Each row was made from one path, in order. Every step used is in the known rows, and no mark comes twice. Write each row's path.
Known rows
zavu/fakot/rezun: [-1.34 -0.39  0.94 -0.01 -0.13 -0.06 -0.87  0.53 -2.09 -0.11  0.44  1.05
  1.81  3.31  1.77  2.30 -0.99  1.59]
gofu/fepe/vedatu: [-0.14 -0.55 -0.55 -1.54  0.18 -1.21 -0.12 -2.79 -1.01 -0.20  0.73 -2.88
 -1.75  0.39 -0.08 -1.12  1.44 -0.18]
fepe/vedatu/rezun: [ 0.39  0.79  0.79  1.26 -0.60  0.32 -1.03  0.78  0.37  0.13  1.20 -4.80
 -2.26  0.19  1.00  1.23 -0.70  1.05]
gofu/zavu/fakot/rupuf: [-2.46 -0.69  0.41 -0.90 -1.35 -0.17  0.12  2.30 -0.49  0.63  0.35  2.04
  0.89  4.08  0.66  0.54 -1.11 -1.50]
gofu/fepe/vedatu/rezun/fakot: [ 0.92  0.44 -0.22 -0.09 -0.65  0.59 -0.67 -2.17 -1.06 -0.09 -0.78 -5.10
 -3.87  0.79  0.92  0.59  0.79  0.57]
fakot/zavu/gofu: [-1.01  0.13  0.19 -0.37 -0.87 -1.05  0.48 -4.37 -0.67 -0.28  1.29 -1.23
  3.01 -0.09 -0.47  0.26  1.71 -1.49]
fakot/rezun/vedatu/fepe/gofu/zavu: [ 0.78  0.70 -0.77  0.05 -0.65  0.37 -0.28  1.35 -3.49 -1.43 -1.57  1.20
 -2.62  4.03 -1.06  2.92 -1.79  2.61]
fepe/gofu/zavu/fakot/rezun/vedatu: [-0.77  0.38 -0.60 -0.45 -0.97 -0.90 -0.59  0.50 -3.94 -1.26 -0.49  0.17
  1.83  5.70  0.56  4.90 -1.98  0.76]
fepe/gofu/zavu/fakot: [-1.81  0.69 -0.21 -1.04 -1.05 -1.98 -0.82  0.51 -1.13  0.34 -0.17  1.05
  2.21  2.71 -1.20  4.94 -1.98 -1.94]
gofu/zavu/fakot/rezun/vedatu/fepe: [-0.33 -0.67 -0.02 -0.02 -0.40  2.19 -0.62  2.09 -4.97 -0.72 -1.13  1.72
 -1.21  6.79  1.51  3.93 -3.06  3.40]
fepe/vedatu/rezun/fakot/rupuf: [ 0.90  0.67  0.84  0.88 -1.21  0.69 -0.25  2.65  1.31  0.69 -0.84 -2.67
 -4.13  2.22  0.98 -0.61  0.35 -0.74]
fakot/rezun/vedatu/fepe: [ 1.49 -0.45 -0.10  0.86  0.75  1.85 -0.14  1.31 -3.18 -1.04 -1.13  1.39
 -3.05  3.41  1.32  0.08 -1.16  3.60]
zavu/fakot/rezun/vedatu: [-0.10 -0.68  0.20  0.32  0.32  0.47 -0.53  0.63 -3.60 -0.89 -0.07  0.56
  1.59  5.11  2.72  2.33 -1.33  1.82]
zavu/fakot: [-1.05 -0.46  0.43 -0.25  0.34 -0.49 -0.77  0.64 -0.88  0.65  0.24  1.43
  1.82  2.15  0.97  2.14 -1.35 -1.08]
vedatu/rezun/fakot/zavu/gofu/fepe: [-0.24  0.38 -0.37  0.07 -1.29  0.10  0.14 -6.87 -1.72 -0.60 -0.03 -4.04
 -0.02 -0.33  0.90  0.06  2.34 -0.87]
vedatu/fepe: [ 0.69 -0.17  0.20  0.31  0.70  0.81 -0.34  1.20 -0.49  0.48 -0.81  2.36
 -2.72  0.39 -0.58  0.04 -1.25  0.57]
rezun/vedatu/fepe: [ 1.79 -0.43 -0.60  0.65  1.09  1.40 -0.03  1.29 -1.89 -0.24 -1.29  1.71
 -2.95  2.35  0.35  0.05 -1.53  0.90]
zavu/gofu: [-1.57 -0.53 -0.75  0.61 -0.47 -0.60 -0.44 -2.11 -0.59  0.09  1.13 -0.28
  1.46  1.39 -1.18  1.08  0.78 -2.65]
zavu/gofu/fepe: [-2.05 -1.23 -1.46 -0.55 -0.11 -1.17 -0.19 -5.37 -1.48 -0.35  1.35 -0.86
  0.79  0.75 -0.80 -0.84  1.93 -2.75]

Write each row's path
[-1.20 -0.43 -0.35 -1.90 -0.75 -2.27  0.32 -7.02 -1.62 -0.48  2.05 -4.00
  1.30  0.38 -0.65 -0.79  3.07 -1.79]	fakot/zavu/gofu/fepe/vedatu
[-0.07  0.93 -0.50 -0.52 -0.70 -0.64 -0.45  1.18 -0.83  0.11 -1.36  2.08
 -2.36  0.90 -2.73  3.04 -1.73 -0.35]	vedatu/fepe/gofu/zavu
[-1.43 -0.57 -0.58 -1.43 -0.52 -1.61  0.69 -7.46 -1.64 -0.73  1.65 -1.73
  2.21 -0.86 -0.04 -1.73  2.92 -1.62]	fakot/zavu/gofu/fepe
[ 1.04  0.73 -1.26 -0.15 -0.19  0.04 -0.11  1.22 -2.21 -0.63 -1.73  1.46
 -2.53  3.03 -1.88  2.95 -2.12 -0.27]	rezun/vedatu/fepe/gofu/zavu
[ 0.39  1.27  0.59  0.62 -1.81  0.15 -0.40 -3.24 -0.77  0.16  0.22 -5.70
 -0.11  1.40 -0.09  2.86  1.10 -0.70]	fepe/vedatu/rezun/fakot/zavu/gofu
[ 0.70  0.05  0.08  0.49  1.16 -0.98 -1.18  1.66 -3.48 -0.47 -1.17  3.44
 -0.70  5.02  0.67  3.79 -2.63  0.49]	zavu/fakot/rezun/vedatu/fepe/gofu
[-1.97  0.72  0.22 -0.83 -1.53 -1.59 -0.95  0.37 -2.45 -0.50 -0.02  0.78
  2.07  3.71 -0.23  5.06 -1.52  0.65]	fepe/gofu/zavu/fakot/rezun
[-1.95 -0.29  0.10 -0.86 -1.12  0.35 -0.45  0.69 -1.84  0.38  0.01  0.28
  1.69  3.26  0.21  3.73 -1.86 -0.12]	gofu/zavu/fakot
[-1.46  0.51  0.41 -0.52 -0.81 -0.79 -1.26  1.75 -2.94 -0.07 -0.91  3.10
 -0.54  4.24 -0.92  5.28 -2.79  1.42]	vedatu/fepe/gofu/zavu/fakot/rezun
[-0.94 -0.49 -0.31 -0.32 -1.05  1.40 -0.27  0.95 -4.56 -1.15 -0.13 -0.74
  1.31  6.33  2.11  3.85 -1.91  2.77]	gofu/zavu/fakot/rezun/vedatu
[ 1.74  0.47 -0.48  0.71  0.79 -0.38 -0.45  1.13 -2.55 -1.07 -1.42  2.18
 -2.48  2.88 -0.21  1.48 -1.35  1.55]	fakot/rezun/vedatu/fepe/gofu
[ 0.02  0.07  0.08  0.17 -0.28 -0.19 -0.73 -2.32 -0.66 -0.40  1.51 -5.23
 -2.90 -0.48  1.42 -0.73  0.56  0.89]	gofu/fepe/vedatu/rezun
[-0.52 -0.22 -0.58 -0.41 -0.15 -1.03 -0.21  3.17 -1.78  0.39 -1.18  4.57
 -1.75  5.70 -0.48  1.97 -2.70 -2.73]	rezun/vedatu/fepe/gofu/zavu/fakot/rupuf
[ 1.54  0.96  0.48 -1.19 -0.74  0.39  0.92 -1.80 -0.58 -0.03 -2.09 -0.66
  0.55 -0.20  0.18  0.54  1.03  0.84]	rezun/fakot/zavu
[-0.04  0.49 -0.19 -0.60 -1.21 -0.19  0.49 -4.01 -1.12  0.12 -1.04 -1.02
  2.18  1.09 -1.02  1.65  1.90 -1.69]	rezun/fakot/zavu/gofu
